(in the rows, 128 means zero)
Known rows, with every step that occurs:
mudut -> todu: [136 130 121 176 104 106 119 124 182 183 173 141 168 152 112 161 111 156
  96  87]
kibulos -> todu -> kifi: [135 135 176 157  86 105  74 162 115 142 128 152 136 131  94 126 128 115
 104 142]
rusom -> todu -> kifi: [160 112 180 172  54 121  96 143 121 156  95 113 140 142  67 124 164 131
 143 119]
kifi -> todu -> rusom -> suve: [165 132 125 133 152 161 169 161  98 123 128 107 134 127 103 120 136 139
 134 128]
mudut -> suve -> kifi -> todu: [121 163  64 199 165 145 134 118 126 142  84 126 131 142 114 158 125 143
 141 163]
kibulos -> todu -> mudut: [145  75 174 153 104  73  96 166 105 176 207 128 143 121 121 154 142 103
  95  81]
suve -> kifi -> todu -> kibulos: [114 202 148 141 128 146 178 143 145 142  99  91 113 142 100 132 173  94
 147 146]
suve -> kifi: [144 179 108 155  92 116 187 153 166 151 118 106 147 164 113 150 156 151
 129 120]
kifi -> suve -> kibulos -> todu -> mudut: [157  55 113 153 135  76 131 160 101 148 214  77 105 109 112 143 146  98
 111 142]
mudut -> suve -> rusom -> todu -> kifi: [162 140 161 214  73 127 134 124 103 125  89 155 147 153  80 119 140 145
 115 181]
todu -> rusom -> suve: [179 144 142 114 114 133 201 165 127 129 135 103 144 151 129 111 139 155
 113 119]
rusom -> mudut -> suve -> kifi -> todu: [118 175  68 168 227 142 159 103  96 138  84 123 111 127 107 173 123 136
 170 162]
suve -> kifi -> todu: [127 171  90 173 133 144 153 148 140 145 111 113 138 144  88 158 155 135
 150 127]
todu -> kifi -> suve -> rusom -> mudut: [163 186 133 147 160 147 213 143 103  97 113 120 113 174  83 145 148 147
 136 157]
kifi -> suve: [161 115  84 158 125 124 167 150 139 153 156  91 133 148 137 152 144 160
 128  97]
rusom -> suve -> kifi: [140 154  96 153  61 153 175 162 163 145 102  59 141 146  95 138 155 127
 117 154]
todu -> rusom -> suve -> kibulos: [196 137 128 108 116 124 239 151 138 121 149  87 127 134 132  99 154 148
 125 150]
todu -> kifi: [164 155 168 152  76 130 129 143 149 149  99 137 139 170 116 135 155 147
 125 102]
rusom -> mudut -> todu: [132 142 124 145 166 104 146 109 154 179 176 138 146 140 106 176 109 152
 122  84]
kibulos -> todu: [135 108 137 153 103  83 115 161 118 162 192 140 153 111 126 141 129 130
 105 107]
kifi -> suve -> rusom: [170 147  90 172 114 123 229 160 134 122 176 113 147 166 121 147 149 165
 106 124]

Rows:
[117 120 126 186 136  84  84 145  99 153 135 126 127 136 113 154 110 100
  92 170] | kibulos -> todu -> mudut -> suve -> kifi
[126 158 115 162 178 142 100 113 137 141 105 117 108 164  61 164 100 135
 132 150] | rusom -> mudut -> todu -> kifi -> suve
[156 148 205 153  54 104 224 148 125 143 171 107 145 129  99 106 185 112
 116 131] | suve -> rusom -> todu -> kibulos
[167  90 144 171 129  99 132 121 124 180 151 128 138 156 167 160 139 140
 107  80] | todu -> mudut -> suve
[162  71 160 144 106  61 132 154 117 167 219 111 127 107 125 142 156  98
 105 112] | suve -> kibulos -> todu -> mudut
[147  95  96 172 136  72 130 119 116 147 178 139 129  91 157 130 113 129
 104 175] | mudut -> suve -> kibulos -> todu
[103 207 129 139 222 146 181  99 102 135  74 101  83 125 118 147 140  94
 165 181] | rusom -> mudut -> suve -> kifi -> todu -> kibulos
[149 125 146 120 120 109 144 183  91 123 166 119 142 108 107 103 111 123
  93 161] | kibulos -> todu -> rusom -> suve
[109 193 122 167 158 150 156 115 130 140  72 109 105 139 126 132 142 100
 137 184] | mudut -> suve -> kifi -> todu -> kibulos
[152 127 161 151  86  94 112 148 126 134 140 135 118 117  99 115 143 109
 114 173] | suve -> kibulos -> todu -> kifi
[151 148 158 126 153  76 150 174  95 128 181 163 148 129 127 114 111 144
 106 124] | kibulos -> todu -> rusom
[181  39 138 185 103  81 137 106 111 177 161  94 124 114 125 140 164 119
 137 126] | rusom -> todu -> mudut -> suve -> kibulos
[186  83 130 162 131  87 169 107 138 170 164 112 121 142 173 149 155 133
 117 108] | todu -> mudut -> suve -> kibulos
[144 142 123 179 127 108 144 131 136 162 106 109 130 173 132 162 140 130
 111 130] | todu -> mudut -> suve -> kifi
[141 205 165 166 140 129 166 118 144 132 131 175 144 175  60 157 114 142
 104 144] | suve -> rusom -> mudut -> todu -> kifi
[153  82 126 187 168 126 101 116 100 175 144 134 127 136 144 170 138 123
 127  87] | kifi -> todu -> mudut -> suve
[136 159 157 179  87 130  76 124 177 164 109 155 149 175  80 147 112 141
  96 121] | mudut -> todu -> kifi
[138 150 174 132 129 141 164 135 133 159 143 111 118 123 135 133 171 105
 138  95] | kifi -> todu -> kibulos
